What can hang from each mark
Z591: Z99 Z196 Z249 Z635 Z673 Z810 Z887
Z887: Z591
Z635: Z591 Z887
Z673: Z591
Z810: Z99
Z99: Z591 Z810 Z887
Z249: Z591
Z546: Z196
Z196: Z546 Z591

Known rows, with every way that one mark hangs from another
Z196(Z546 Z591(Z249 Z635 Z673 Z887)): [+2.22,-0.73,+0.27,+0.07,+0.77,-1.44,-1.75,+0.37,+1.89,-0.31,+0.20,-2.24,-0.49,-3.79,-0.18,+3.69,-0.20,-0.74,-3.28,-1.62,-1.68,+3.85,+3.89,+1.28,+0.09]
Z249(Z591(Z810)): [+1.15,-1.01,+0.30,-0.37,-0.08,+0.27,-0.99,+2.71,-2.09,-2.24,+0.06,-0.42,-0.32,-1.72,+0.99,+0.36,-0.50,+0.38,-0.58,-0.56,-0.93,-1.06,-0.66,+0.53,+0.29]
Z196(Z591(Z99 Z249 Z635(Z887) Z673 Z810)): [+3.47,-0.75,-0.26,+1.11,+2.28,-1.37,-2.14,+1.39,-0.62,-3.52,-0.40,-3.14,+0.89,-2.80,+0.31,+5.00,+0.00,-0.92,-3.33,-1.31,-2.60,-0.02,+4.03,+1.41,+0.81]
Z635(Z887(Z591)): [+0.47,-0.30,+1.28,+1.23,+0.49,+0.45,+0.43,+2.65,-1.83,-1.61,-0.09,-0.70,-0.82,-2.60,+1.19,-1.75,-2.13,-0.97,+0.05,-0.10,-0.79,-2.49,-0.48,+0.73,+0.72]
Z546(Z196(Z591(Z249 Z635))): [+2.05,-0.85,-0.23,-0.01,-0.36,-0.01,-0.46,+0.80,-2.25,-0.61,-0.18,-1.48,+0.30,-2.00,+0.98,+1.32,-0.02,+0.63,-3.07,-0.30,+1.04,-0.07,-0.04,+2.21,+0.52]
Z249(Z591(Z99(Z810) Z196 Z635 Z673 Z887)): [+2.80,-0.83,-0.60,+0.79,+1.11,-1.67,-2.40,+2.95,+1.05,-1.76,+1.03,-2.59,+0.94,-5.91,-0.73,+4.78,-1.26,-1.28,-2.13,+2.38,-2.08,-0.57,+2.79,+1.32,-0.24]
Z546(Z196(Z591(Z99))): [+0.77,-1.13,+1.10,-0.63,+0.03,+0.72,+0.72,+1.04,+0.85,-1.64,+0.75,-0.54,+0.69,-2.59,+1.81,+3.47,-0.02,-0.32,-0.65,+1.60,-0.47,-1.75,+0.06,+1.64,-0.09]
Z810(Z99): [-0.62,-1.19,-0.03,+0.36,+0.95,+1.03,+1.31,+1.37,-0.31,+0.09,+2.18,-0.49,+0.56,-0.21,+0.32,+0.31,-0.98,-0.24,+0.09,+0.77,-0.91,-2.74,+0.20,+0.21,+1.37]
Z249(Z591(Z99(Z810 Z887) Z635 Z673)): [+1.88,-0.72,-1.11,+2.08,-1.06,-1.12,-0.77,+3.42,+0.27,-0.72,+2.33,-1.06,+0.68,-3.41,-0.73,+4.29,-1.54,-0.53,-2.69,+0.93,-3.33,-1.04,+3.28,+1.15,-0.06]
Z635(Z591(Z99 Z196 Z249)): [+1.59,-0.86,+0.85,-2.60,+3.10,+0.07,-0.63,+0.90,+0.18,-2.58,-1.01,-3.37,+0.64,-2.15,+0.83,+1.97,-0.77,-1.52,+0.72,-0.19,+1.39,-1.79,+0.23,+1.65,+0.55]
Z635(Z887(Z591(Z99 Z249 Z673))): [+1.91,-0.26,+0.49,+1.48,+1.72,-0.63,-0.47,+1.32,-0.27,-2.94,+0.02,-2.41,+0.35,-2.84,-0.59,+3.68,-0.93,-1.90,-0.29,-0.67,-0.48,-1.77,+1.89,+1.12,+1.47]
Z196(Z546 Z591(Z99 Z810)): [+1.50,-1.04,+1.71,-1.98,+2.72,-0.16,+0.31,+0.65,+1.91,-3.02,+1.32,-0.03,-0.21,-3.12,+2.56,+4.31,+0.14,-0.45,-0.92,-0.76,-2.96,+0.96,+1.34,+1.05,-0.70]
Z591(Z99(Z810 Z887) Z249 Z635 Z673): [+2.26,-0.61,-2.34,+1.59,+0.78,-1.13,-0.53,+1.61,+0.12,-0.11,+2.49,-1.72,+0.99,-2.11,-2.18,+4.19,-1.15,-1.03,-3.58,+0.51,-2.18,+0.07,+3.64,+1.17,+0.38]
Z810(Z99(Z591(Z249 Z635 Z673) Z887)): [+0.56,-1.27,-0.08,+1.58,-0.41,-0.79,-0.09,+1.19,-1.84,+0.46,+2.00,-1.49,+0.85,-0.54,-1.36,+2.65,-1.79,-0.11,-2.37,-0.64,-1.06,+1.03,+2.56,+0.68,+0.36]
Z249(Z591): [+0.27,-0.79,+0.57,+0.22,-1.50,+0.60,-0.31,+2.98,-0.47,-0.95,+0.08,-0.87,-0.55,-1.38,+0.67,-0.05,-0.82,-0.03,-0.31,-0.46,+0.03,-1.81,-0.38,+0.82,+0.80]
Z887(Z591): [+0.38,-0.34,+0.81,+0.92,+0.29,+0.36,+0.69,+1.48,-1.02,-0.82,+1.58,-0.21,+0.11,-2.24,+1.23,-0.60,-1.37,-0.36,+0.23,-0.09,+0.01,-1.29,-1.31,+1.02,+0.93]
Z249(Z591(Z99 Z635(Z887))): [+1.88,-0.68,-0.62,+1.77,-0.34,-0.51,-0.88,+3.82,-0.13,-2.80,-1.04,-2.59,+0.67,-2.81,+0.21,+1.65,-1.31,-1.01,-1.38,-0.15,-1.77,-3.14,+1.90,+1.79,+1.13]
Z887(Z591(Z99(Z810) Z196(Z546) Z673)): [+1.80,-0.53,+2.01,-1.35,+4.07,-0.83,+0.68,-0.01,+1.52,-1.95,+3.28,+0.00,-0.77,-6.06,+1.52,+4.74,-1.02,-1.16,-0.53,+1.29,-2.10,-0.34,+0.67,+0.85,-0.80]
Z810(Z99(Z591(Z196 Z249 Z887))): [+0.35,-1.37,+1.62,-1.57,+1.93,-0.11,-0.69,+1.97,-1.48,-1.27,-0.06,-2.16,+0.04,-2.13,-0.69,+1.00,-2.03,-1.30,-0.07,+1.10,+1.42,+0.34,+0.10,+0.69,-0.44]
Z887(Z591(Z249)): [+1.23,-0.23,+0.27,+0.32,+0.67,+0.05,+0.21,+1.26,-2.01,-1.41,+0.79,-0.93,-0.17,-1.54,+0.29,+0.13,-1.08,-0.61,-0.30,-1.15,+1.42,-0.68,-1.16,+1.39,+1.31]
Z249(Z591(Z196 Z810(Z99) Z887)): [+1.29,-1.77,+1.29,-1.61,+2.46,-0.34,-1.53,+3.00,-1.80,-2.62,-0.62,-1.91,+0.18,-3.59,+0.35,+1.26,-1.72,-0.27,+0.57,+2.33,-1.12,-1.60,-0.81,+0.57,-0.23]
Z887(Z591(Z196(Z546) Z249 Z635 Z810)): [+3.59,-0.76,+0.72,-2.13,+5.00,-1.58,-0.77,-0.49,-2.84,-2.55,+0.06,-1.59,-0.19,-4.80,+1.22,+0.59,-0.97,+0.55,-2.04,-0.94,-0.08,+1.43,-1.96,+2.03,-0.21]
Z673(Z591(Z99(Z810 Z887) Z196 Z635)): [+1.51,-0.80,+0.31,-0.49,+1.63,-0.47,+0.81,+2.58,+0.83,-0.88,+1.74,-1.25,+1.32,-3.59,+0.72,+1.15,-3.15,-1.60,-2.12,+3.39,-2.24,+0.15,-0.82,+1.52,-1.37]
Z635(Z591(Z99(Z810) Z196(Z546) Z673) Z887): [+1.34,-0.73,+2.27,-2.69,+4.07,-0.05,-0.28,+1.57,+1.03,-2.57,+0.65,-1.53,-1.75,-5.28,+2.08,+3.03,-1.50,-2.10,-0.29,+0.37,-3.11,-1.63,+2.93,+0.04,-1.19]

Rows
[+1.94,-0.46,+0.29,-0.81,+1.28,-0.51,-0.89,+2.26,-3.24,-0.70,+1.44,-0.94,-0.56,-2.66,+0.40,+0.07,-1.67,-0.23,-3.45,-0.12,+1.18,+0.81,+0.22,+1.30,-0.80] -> Z99(Z591(Z196 Z249 Z635) Z810)
[+0.09,-0.58,+0.35,-0.20,-0.20,+0.65,+1.64,+3.24,+1.10,-1.25,+2.65,+0.35,+0.56,-1.89,+0.75,+1.63,-2.70,-2.28,-0.82,+2.28,-2.48,+0.35,-0.37,+0.54,-1.10] -> Z673(Z591(Z99(Z810 Z887)))
[+0.43,-1.39,+1.24,-0.63,-0.71,+0.55,+0.93,+1.74,+0.93,-0.65,+0.20,-0.57,+0.40,-2.45,+0.97,+2.95,-1.31,-0.27,-0.66,+2.44,-1.22,-1.19,+0.41,+1.73,-0.96] -> Z546(Z196(Z591(Z99(Z887))))
[+1.96,-1.31,-0.20,+1.87,+0.97,-0.74,-1.41,+2.79,-3.35,-2.48,+0.44,-1.96,+0.36,-2.63,+0.45,+2.21,-0.96,+0.30,-1.86,-0.23,-3.48,-2.57,+2.34,+0.25,+1.25] -> Z249(Z591(Z635(Z887) Z673 Z810(Z99)))
[+0.63,-0.72,-0.07,+2.04,-1.24,-0.43,-0.76,+0.65,-0.55,+0.29,+2.20,-0.79,+1.02,-1.84,+0.25,+1.43,-0.60,+0.09,-2.53,-0.95,-1.00,+1.21,+2.04,+0.47,+0.29] -> Z99(Z591(Z635 Z673))
[+1.71,-1.33,-0.70,+0.74,+0.94,-0.40,-0.58,+2.53,-3.16,-2.20,+1.52,-0.92,+1.15,-1.76,+1.02,+1.25,-0.72,+0.80,-1.40,-0.07,-2.06,-2.09,+0.04,+1.06,+1.11] -> Z249(Z591(Z635 Z810(Z99)))
[+2.10,-0.51,-2.29,+0.86,+0.91,-0.74,+0.07,+2.65,-0.79,-0.47,+1.80,-1.35,+0.91,-1.69,-1.53,+2.36,-1.71,-1.00,-3.27,+0.53,-1.37,-0.55,+2.15,+1.73,+0.22] -> Z591(Z99(Z810 Z887) Z249 Z635)
[+1.60,-1.39,+1.66,-1.64,+1.87,-1.13,-1.48,+1.16,+3.81,-2.06,-0.76,-2.63,-0.37,-5.74,-0.39,+5.12,-0.72,-1.37,+0.15,+1.42,-1.65,+0.45,+1.89,+0.88,-0.70] -> Z249(Z591(Z99 Z196(Z546) Z673 Z887))
[+0.10,-1.20,+1.07,-0.44,-0.38,+0.28,-0.26,+2.51,-2.26,-0.73,+0.85,+0.57,-0.27,-1.22,+0.46,-0.71,-2.16,+0.07,-1.02,+0.03,-1.45,+1.35,+0.08,+0.12,-1.52] -> Z99(Z591(Z810) Z887)
[+1.73,-0.98,-0.78,-0.09,+1.66,-0.17,-1.31,-0.10,-1.55,-1.09,+0.78,-1.38,+0.35,-0.92,-0.84,+2.27,+0.44,-0.02,-1.87,-1.17,-0.38,+0.59,+1.16,+0.04,+0.96] -> Z591(Z249 Z673 Z810)
[+1.09,-1.23,+1.30,-1.97,+2.40,+0.04,-1.08,+1.56,-0.21,-2.17,-0.68,-1.60,+0.79,-3.64,+0.91,-0.75,-2.10,-1.52,-0.21,+2.71,-0.86,+2.10,-2.55,+0.30,-1.30] -> Z673(Z591(Z196 Z810 Z887))
[+1.91,-1.12,+0.78,-1.07,+1.58,-0.43,-0.63,+2.06,+0.04,-2.49,-0.24,-1.49,+0.32,-1.39,+0.23,+3.69,-1.07,-0.71,-1.43,-0.25,-1.39,+0.52,+1.56,+1.57,-0.36] -> Z196(Z591(Z99(Z887) Z249 Z810))
[+1.80,-0.62,+1.51,-0.28,+2.28,-0.66,-0.79,-0.24,-0.88,-0.96,+0.34,-2.35,-0.25,-3.29,-0.06,+1.70,-0.99,-0.40,-0.45,+0.15,+1.49,-0.60,-0.81,+1.12,+0.80] -> Z887(Z591(Z196 Z249 Z673))
[+2.95,-1.05,+0.04,-0.80,+4.11,-1.37,-0.91,-0.37,+1.65,-1.80,-1.31,-3.96,-0.13,-4.05,-0.93,+3.85,-0.58,-1.07,-2.48,-0.24,-1.49,-0.46,+2.68,+1.44,+0.38] -> Z591(Z99 Z196(Z546) Z249 Z635(Z887) Z673)
[+2.82,-0.89,-0.12,+1.03,+0.66,-0.67,-1.16,+0.82,-0.64,-2.23,-0.95,-2.93,+0.70,-3.31,+0.15,+4.94,+0.13,-0.73,-3.11,+0.12,-0.95,-1.13,+3.04,+1.95,+0.66] -> Z546(Z196(Z591(Z99 Z249 Z635(Z887) Z673)))
[+0.98,-0.65,+1.15,+0.27,-0.29,+0.05,-0.89,+0.83,+0.73,-0.37,+0.76,-1.65,-0.67,-0.99,+0.40,+2.92,+0.11,-0.42,-1.88,-1.59,+0.19,+0.75,+2.28,+0.69,+0.95] -> Z196(Z591(Z249 Z673))
[+0.84,-0.75,+2.62,-1.98,+3.10,-0.13,+0.89,+0.08,+0.40,-0.92,+0.60,-0.46,-1.20,-4.47,+1.95,-0.38,-1.61,-0.09,+0.34,+0.54,-0.22,-0.33,-2.18,+1.21,-0.44] -> Z887(Z591(Z196(Z546)))
[+0.76,-0.54,-0.86,+1.09,+0.97,+0.17,+0.28,+1.31,+1.41,-0.73,+3.69,-0.09,+0.60,-2.45,-0.14,+4.34,-0.20,-1.33,-1.37,+1.13,-2.24,-1.41,+2.72,+0.02,+0.43] -> Z591(Z99(Z810) Z673)
[+3.41,-0.68,+0.54,-0.60,+4.21,-2.06,-0.40,-1.60,+1.36,-2.21,+0.91,-2.86,+0.82,-5.30,+0.18,+5.06,-0.41,-0.64,-1.55,-0.39,-0.41,+0.81,+0.69,+2.29,+0.60] -> Z887(Z591(Z99 Z196(Z546) Z249 Z635 Z673))
[+1.81,-0.54,+0.73,+0.66,+2.76,-0.25,-0.08,+2.24,-1.81,-4.25,+0.20,-0.96,+0.68,-3.54,+1.32,+1.60,-1.49,-1.31,+0.23,+0.43,-2.29,-2.35,-0.14,+1.06,+0.33] -> Z635(Z887(Z591(Z99 Z810)))
[+1.50,-1.03,+0.61,-0.28,+1.74,-0.42,-1.34,+2.23,+1.38,-3.17,+0.39,-1.27,+1.19,-3.33,+1.03,+3.78,-0.62,-1.37,-0.57,+0.99,-2.45,+0.83,+2.04,+1.07,-0.43] -> Z196(Z591(Z99 Z810 Z887))
[+0.98,-1.27,+1.88,-2.55,+1.17,-0.36,-1.09,+2.39,+1.48,-1.18,-1.65,-1.73,-1.78,-4.73,+0.37,+0.40,-1.70,-0.59,-0.01,+0.97,-0.47,+0.47,-0.46,+0.97,-0.96] -> Z249(Z591(Z196(Z546) Z887))
[+2.01,-0.39,+0.67,-0.35,+1.54,-0.39,-1.24,+3.44,-4.09,-1.49,-0.13,-1.50,-1.51,-2.98,+0.31,-1.00,-2.45,-0.83,-3.53,-0.25,+0.45,-0.49,+0.97,+1.06,-0.89] -> Z99(Z591(Z196 Z249 Z635(Z887)) Z810)
[+0.60,-0.94,+0.17,+1.07,-1.79,-0.28,-1.92,+2.62,+0.88,-0.59,-0.04,-1.75,-0.08,-2.97,-0.84,+2.04,-0.78,-0.85,-0.51,+0.38,-1.18,+0.13,+1.97,+0.19,+0.56] -> Z249(Z591(Z673 Z887))
[+0.46,-1.15,+1.41,+0.14,-1.01,+0.71,-0.05,+0.17,+0.02,+0.18,+1.11,-0.42,-0.30,-2.56,+1.51,+2.62,+0.19,+0.42,-1.39,+0.95,-0.56,-0.54,+0.70,+0.55,+0.02] -> Z546(Z196(Z591(Z673)))
[+2.37,-0.93,-1.43,+1.27,+2.53,-0.58,-0.79,+1.97,-1.20,-2.95,-0.19,-2.07,+1.59,-2.57,+0.10,+1.36,-0.91,-0.69,-2.06,+0.31,-3.02,-2.05,+1.80,+1.19,+0.71] -> Z591(Z99 Z635(Z887) Z810)
[+3.75,-0.85,+0.76,-1.38,+4.85,-1.99,-1.35,-1.52,-1.98,-2.08,+0.67,-2.00,-0.07,-5.17,+0.65,+2.62,-0.39,+0.53,-2.45,-1.02,-0.81,+2.05,-0.42,+1.51,-0.01] -> Z887(Z591(Z196(Z546) Z249 Z635 Z673 Z810))
[+2.50,-0.68,+0.30,+1.42,+2.71,-1.55,-0.53,-0.62,+1.19,-1.67,+1.56,-2.60,+2.22,-5.02,+0.43,+3.93,-0.91,-0.46,-0.85,+1.65,-1.12,-1.57,+0.51,+1.95,+0.86] -> Z887(Z591(Z99 Z196 Z635 Z673))
[+2.59,-0.80,-2.04,+0.37,+1.91,-0.59,-1.23,+0.76,-3.00,-1.34,+0.40,-1.73,+1.20,-1.05,-0.50,+0.21,-0.11,+0.42,-3.02,-1.24,-0.22,+0.37,+0.25,+1.29,+1.15] -> Z591(Z249 Z635 Z810)
[+2.86,-0.86,+0.47,+0.74,+3.34,-1.51,-1.52,-0.64,-2.08,-1.55,+1.29,-1.80,+1.33,-4.80,+0.99,+1.36,-0.96,+0.70,-1.63,+1.14,-1.46,-0.09,-0.71,+1.21,+0.30] -> Z887(Z591(Z196 Z635 Z673 Z810))
[+1.65,-1.32,+2.62,-1.98,+3.75,-1.08,-0.15,-0.52,-0.34,-0.90,+0.79,-0.44,-1.12,-5.17,+0.87,+1.35,-2.06,+0.51,-0.44,+1.02,-2.60,+1.36,-0.90,+0.52,-1.58] -> Z99(Z887(Z591(Z196(Z546) Z673 Z810)))
[+1.44,-0.23,-0.94,-1.16,+1.61,-0.03,-1.09,+3.36,-0.79,-2.82,+0.96,-1.68,+0.48,-2.86,+0.04,+2.77,-1.23,-2.89,-0.40,-0.27,-0.51,+0.01,+2.56,+0.92,+0.03] -> Z635(Z591(Z99(Z810) Z249 Z887))
[+1.91,-0.88,+0.99,-0.33,+1.19,-0.27,-1.59,+0.48,-0.94,-1.63,+0.70,-1.27,-0.39,-1.42,+0.73,+3.35,+0.41,-0.01,-2.19,-1.63,-0.82,+1.47,+1.83,+0.44,+0.51] -> Z196(Z591(Z249 Z673 Z810))
